Each row comes from the steps of one walk. Every step used is in the known rows, and no mark comes twice. Write the walk behind each row, first mark first.
(in the rows, 128 means zero)
Known rows
x s g z f w: [129 220 126 124 166  78 173 127 144  38 115 157 173 131  93 149 129 143
 127  97 130 219 144 118 129 134 136 159 136 183 121 122 161 172 126 127
  52 153]
s a: [ 84 142 106 139 191 120 137 117 133 124 101 126 146 142 124 116 149 126
 133 119 102 154 138 157 134 119 123 152 145 154 122 115 132 132 116 144
 128 119]
r v e: [132 119 105 160 114 103  94 147  89 112  82 152  46 128 122 183 126  70
 119 132 165 142 134 156 187  64  90 159 132 143 137 107 171 111 163 144
 103 131]
b e: [105 142 133 131 158 123 125  82  67 100 120 131 159 149 131  83 144 115
 119 136 153 148 140 157 144 145 115 162 146 144 125 101 163 131 123 148
 116 109]
x r a: [104  78 113 112 144 109 142  88  54 119 112 161  90 161 112 147 139 107
 133 139 156 171 126 132 136  89 156 156 100 133 132 112 132 105 129 135
  95 192]
g z a: [133 136 153 124 169  85 110  98 142  82  93 164 171 129 121 149 142 138
 161  93 125 171 155 119 160 144 119 151 131 146 106 111 129 129 155 110
  96 120]
x e: [ 96 123  93 139 129 118 140 146 116 105 113 168 132 144 113 157 134 149
  81 125 158 165 142 144 145  97 108 169 132 155 123  95 162  93 136 166
 114 170]
f s g w a: [103 148 143 138 138  93 160 105 189  52 136 148 195 159 106 186 151 130
 154 139  70 180 149 140 140 158 133 165 124 212 127 133 106 128 120 180
  80 123]
r v: [117 119  88 149 119 109 108 161  82 103  96 150  68 135 124 150 138 110
 113 151 166 142 140 145 170  90 114 155 132 133 129 114 178 119 144 152
 109 130]
e g: [127 141 145 154 118 113 137  98  97 128 107 145  82 151 116 157 135 154
 189 159 107 160 147 159 149 145 112 156 130 157 137 127 121 107 136 168
 129 110]
b w a: [100 157 121 141 163 155 139 128  77  90 128 141 138 171 133 150 152 133
 123 148 131 174 134 174 131 155 112 157 134 143 127 105 149 157 124 151
 116  92]
b e g: [120 148 160 144 147 115 131  79  57 111 111 135 121 156 129  92 144 139
 168 152 136 155 146 172 143 162 107 162 147 156 135 111 143 118 127 159
 121  89]
x w a: [ 95 105  82 141 153 134 160 104 156 102 123 179 178 160 111 174 133 151
  92 113 137 169 127 160 139 114 129 154 117 124 127 100 123 138 144 159
 124 146]
z v e g: [147 140 147 163 125 118  93  80  74 111 101 157 145 128 120 179 125  98
 200 115 140 163 126 152 178 116  98 160 138 202 139 113 119 128 168 122
 114 125]
f s b w a: [103 159 140 146 119 155 148 101 116 133 143 115 167 155 126 148 150 130
 126 181  76 176 134 200 143 166 124 164 159 222 126 120 120 133  97 164
  85 121]
e a: [114 136 130 149 157 105 139 111  62 107 115 148 142 156 131 181 132 145
 142 153 106 155 135 142 142 151 114 146 111 141 126 120 141 123 135 168
 100  68]
s b w: [106 160 136 131 108 138 139 101  87 147 133 109 142 138 136 103 146 132
 106 183 105 158 137 201 156 144 107 163 153 167 122 102 145 150 101 144
  89 133]
e g w a: [124 131 165 144 133  77 144 106 139  97 117 165 113 165 100 183 139 174
 210 145  83 188 150 162 159 167 109 160 100 148 125 127 107 122 167 176
 128  84]
s b e: [101 149 143 130 112 118 136  76  82 148 133 116 179 134 131  75 146 126
 110 169 114 148 138 195 160 143 117 166 159 160 122 102 158 138 107 143
 100 126]
v e g z b w: [164 160 188 158 122 100  96  78 107  97  93 141  62 132 125 188 127 106
 192 124 115 166 143 165 176 144  75 176 134 204 134 100 112 111 168 128
  84 112]
z x w: [102 115  72 134 141 160 137  81 129 109 121 117 147 130 110 129 137 132
 105 106 124 196 116 131 148 122 119 174 115 138 123  86 105 136 141 141
  90 174]
e g z v: [147 157 160 152 129  82 107  98 111  92 105 155 137 134 114 154 139 166
 231 126 121 177 159 138 164 156 128 157 117 198 123 128 123 124 161 124
 101 110]
v e: [133 133 137 151 125 114 114  81 115 122 102 141 102 132 124 186 118  72
 135 117 127 152 137 154 173  87  93 161 132 152 133 105 134 117 152 141
 117 140]
b e g z x: [127 161 163 139 152 104 117  75  78  94 113 115 131 143 120  87 151 150
 194 126 122 186 152 152 150 177 113 173 127 172 125 104 136 124 145 134
  91  95]
x r v: [106  88 109 140 134 111 120 147  58 108  96 181  61 146 114 152 145 115
 145 132 169 155 132 139 156  84 133 164 111 119 126 116 168 102 140 140
 100 159]
f e g: [131 161 159 151 112 131 145  62  82 112 116 153 117 153 116 154 141 143
 185 163 112 172 137 150 148 141  87 159 153 202 131 127 104 101 126 180
 133 120]
g z b e a: [142 155 167 133 156  81  99  84  90  55 114 148 167 134 131 133 142 144
 152 122 127 153 142 129 158 189 115 173 131 192 107 100 147 124 157 118
  65  82]
z f e g: [135 182 177 150 138 151 135  68  86 103 109 130 101 132 112 140 143 136
 177 139 130 211 130 138 144 169  80 140 192 204 129 148 106 130 134 142
 114 114]
b e a: [109 145 144 140 178 109 134  88  33  96 120 136 168 160 137 112 142 134
 132 147 135 148 135 158 136 168 109 156 131 145 125 106 159 129 127 159
  97  57]
x s b e g: [114 178 127 128 134 113 171  87  70 139 121 140 151 145 113  99 118 163
 125 156 117 179 126 189 138 138 123 180 144 190 128 100 148 149 120 148
  93 127]
g z: [128 151 138 131 136  76 117 106 148  85 112 139 145 130 119 145 136 138
 157 116 124 166 168 126 164 132 139 157 109 158 107 117 150 131 147 123
  94 133]
g z x: [123 156 121 130 138 103 110  98 138  83 118 109 143 121 116 135 143 138
 169 100 105 196 152 111 163 142 135 171 100 161 106 105 135 137 156 111
  76 140]
b w: [114 154 123 134 154 148 132 112  71  95 119 122 111 153 139 119 147 122
 117 155 143 164 140 165 142 145 107 159 138 151 123 101 145 146 114 152
 100 117]
f s: [118 135 124 146 128 139 137  93 129 110 126 127 140 146 118 160 137 114
 139 152 102 162 142 149 146 141 133 158 145 207 127 128 118 108 112 174
 101 135]
g w: [120 117 141 116 137  69 135  99 157  78 120 145 143 142 107 144 133 137
 148 131 110 171 152 138 175 138 115 162  97 138 106 115 124 135 156 165
 105 125]
s b w a: [ 96 162 134 138 115 144 143 112  90 143 140 126 164 152 132 131 151 144
 112 178  96 171 132 206 148 152 113 163 149 159 123 104 147 157 110 145
 101 112]
f s b: [110 143 136 145  98 134 145  86 137 146 137 114 160 136 120 144 139 121
 129 176  75 160 140 179 156 145 131 163 159 221 124 128 119 112 100 169
  89 146]
x e g z b w a: [122 154 145 150 136 107 128 150 111  79 108 184 110 156 110 180 146 191
 141 128 140 187 145 160 141 158  95 183 132 201 124  93 140  93 162 150
  93 124]
v e g w: [148 128 180 152 119  73 120  77 136 113  96 147  73 140 109 196 119 105
 198 125 100 172 147 166 185 120  76 167 108 167 133 113 102 108 175 161
 112 115]

Write each row's walk
[120 171 164 137 154 120 144  96 170  58 121 118 149 126 108 148 149 117
 149 127 100 213 141 125 145 176 114 146 169 217 126 151 105 146 126 144
  66 128]	z f s g w
[134 142 139 147 131 101 130  87 144 102 106 129 103 135 107 146 139 173
 198 117 102 202 151 138 156 152 121 168 101 170 123 108 100 118 158 136
  86 135]	e g z x w
[125 145 130 149 129  86 121 142 119  92 105 182 138 139 105 163 138 184
 162 114 151 186 156 141 156 125 110 170 119 202 122 103 145  91 164 141
  97 149]	x e g z v
[114 151 110 132 138 101 114 123 144  80 115 128 147 123 110 143 143 155
 138  91 127 206 153 112 158 126 126 178 102 170 106  93 145 116 161 118
  71 163]	g z x e
[114 152 151 135 115 108 136  61 113 141 127 110 169 128 116  77 149 162
 147 147  99 183 140 191 161 162 113 177 138 178 121  94 123 135 128 131
  72 134]	s b e g z x w
[138 174 166 137 156 108 120  98 161  76 114 117 135 119 115 146 141 130
 169 109 118 207 162 121 159 169 132 143 152 213 109 143 127 137 144 112
  67 126]	g z f s
[127 165 149 142 123 101 131  93 174  48 125 139 176 134 117 170 150 120
 151 139  84 161 150 121 142 164 135 172 148 252 125 125 112 112 114 148
  56 143]	f s g z b
[134 135 174 136 143 109 112  75  82  68 119 162 141 155 117 133 144 149
 166 144 119 156 117 160 154 201  92 186 153 187 125 100 119 119 162 150
 108  76]	z b e g w a
[151 133 160 152 130  91  92  78 100  95 103 161 150 128 111 180 125 106
 211 108 132 176 129 150 189 125  93 164 121 202 130 113 107 130 182 128
 105 122]	z v e g w
[146 117 140 161 112  70  99 139 106 105  79 158  23 134 112 189 127  99
 168 138 144 160 142 165 196  87  75 164 115 153 136 113 144 104 180 156
 100 112]	r v e g w
[147 153 147 143 138  78  85  88 128  77 106 152 181 115 119 168 129 105
 183  84 144 172 152 125 185 116 124 159 115 200 112 111 141 140 176  92
  83 137]	g z v e
[ 94 148 138 127 141  64 157 117 181  39 128 165 200 155 108 176 152 143
 148 128  86 175 148 130 143 142 124 163 103 147 123 123 129 150 139 161
  96 116]	s g w a
[105 157 114 143 145 118 153  96 200  54 133 136 207 146 105 178 154 138
 146 111  79 200 146 127 129 152 143 168 122 223 127 118 100 130 121 152
  54 153]	f s g z x w a
[140 187 171 132 150 107 119  80 136  69 113 131 145 118 115 136 144 132
 167 107 136 208 156 113 161 157 109 144 158 201 104 138 130 141 150 109
  85 127]	g z f e
[140 189 177 137 164  97 125  83 115  65 111 134 153 127 118 154 142 147
 174 112 125 209 151 113 154 172 104 139 148 201 105 141 127 142 153 117
  72  95]	g z f e a
[149 176 186 154 138 101 126  95 141  99 104 128  86 132 109 157 140 160
 222 133  97 206 164 142 153 183 118 147 147 216 125 148 107 117 148 133
  85 105]	e g z f s
[142 154 162 150 124  79 128 100 130 103 103 145  94 142 115 157 137 166
 213 139 103 172 170 146 159 153 124 157 112 171 124 127 125 111 152 146
 106 108]	e g z
[123 133 146 142 144  87 133 138 129 100  91 190 121 145 106 169 141 185
 150 109 141 184 156 142 148 129  95 167 132 173 121 100 133  81 158 149
 104 141]	x e g z a
[146 172 179 149 138  94 123  98 129  99 100 134  81 130 115 148 139 163
 216 127 110 200 163 139 156 174 115 146 139 182 125 142 119 126 157 125
  96 103]	e g z f
[134 121 116 168 132  91  99 149  61 109  82 156  55 137 128 205 125  87
 129 139 153 146 129 155 180  85  82 154 120 144 138 110 168 110 167 152
  90  91]	r v e a
[154 164 176 146 124 101 110  96 103  83 105 144  82 140 124 150 144 164
 200 149 110 169 152 153 157 187 103 173 134 202 125 110 117 115 152 134
  85 101]	e g z b w
[114 192 104 122 157  75 168 114 145  48 114 161 173 139 109 153 123 152
 126 111 124 184 147 116 127 114 146 174 111 189 121 109 153 162 129 133
  70 150]	x s g z
[136 175 191 144 162 108 123  73  95  86 111 119 125 142 121  97 150 143
 196 130 127 191 159 159 146 197 111 156 162 211 126 130 129 123 135 135
  84  87]	b e g z f s
[149 123 164 145 126  87 111  66  96 121  93 135  51 139 108 190 127  97
 210 107 112 200 139 144 168 103 107 172  96 178 136 106 100 101 174 120
  77 161]	v e g z x r a
[121 157 146 146 143 121 148  71  57  95 123 154 165 157 128 175 138 137
 147 158 117 167 126 137 142 145  90 152 139 190 122 123 119 113 124 180
 108  86]	f e a
[122 174 153 130 135  76 120  90 141  27 118 148 191 130 127 126 156 128
 140 125 119 148 149 116 142 162 124 177 140 196 123 106 147 135 130 120
  60 128]	s g z b e
[160 140 187 156 139  84 105  75 127 116  79 161  91 131 117 198 125 107
 205 101 108 169 149 153 175 122  80 160 131 171 134 111 105 105 172 127
 106 112]	v e g z a
[ 93 116  71 141 151 164 144  93 133 104 129 131 168 144 108 155 141 141
 112 100 116 205 109 137 139 130 124 170 111 130 125  90 109 144 149 141
 102 157]	z x w a
[132 192 195 139 120  93 137  86  94 132 127 115 159 127 109  78 153 146
 163 155 102 197 153 198 166 188 106 155 172 174 120 124 155 140 119 130
  73 111]	s b e g z f w
[134 179 182 155 168 101 129 101 154 105  97 121  94 132 112 143 148 161
 223 121  86 208 162 150 142 182 119 145 154 223 125 148 100 122 141 131
  89  98]	e g z f s a
[149 152 115 161 123  90  99 142  91 103  76 144  26 124 106 186 119 110
 169 112 146 191 133 146 178  86  91 178 111 178 137 101 149 119 184 127
  76 128]	r v e g z x s
[134 191 177 134 145 119 121  97 148  92 121 100 139 120 120 122 150 136
 156 131 109 212 159 154 158 184 122 148 163 227 106 135 125 152 128 108
  48 126]	g z f s b w
[120 136 105 128 147 106 123  89 166  82 118 120 157 121 109 133 139 146
 140  86 120 201 147 117 161 131 134 170  95 155 106  93 117 138 158 116
  69 166]	g z x w
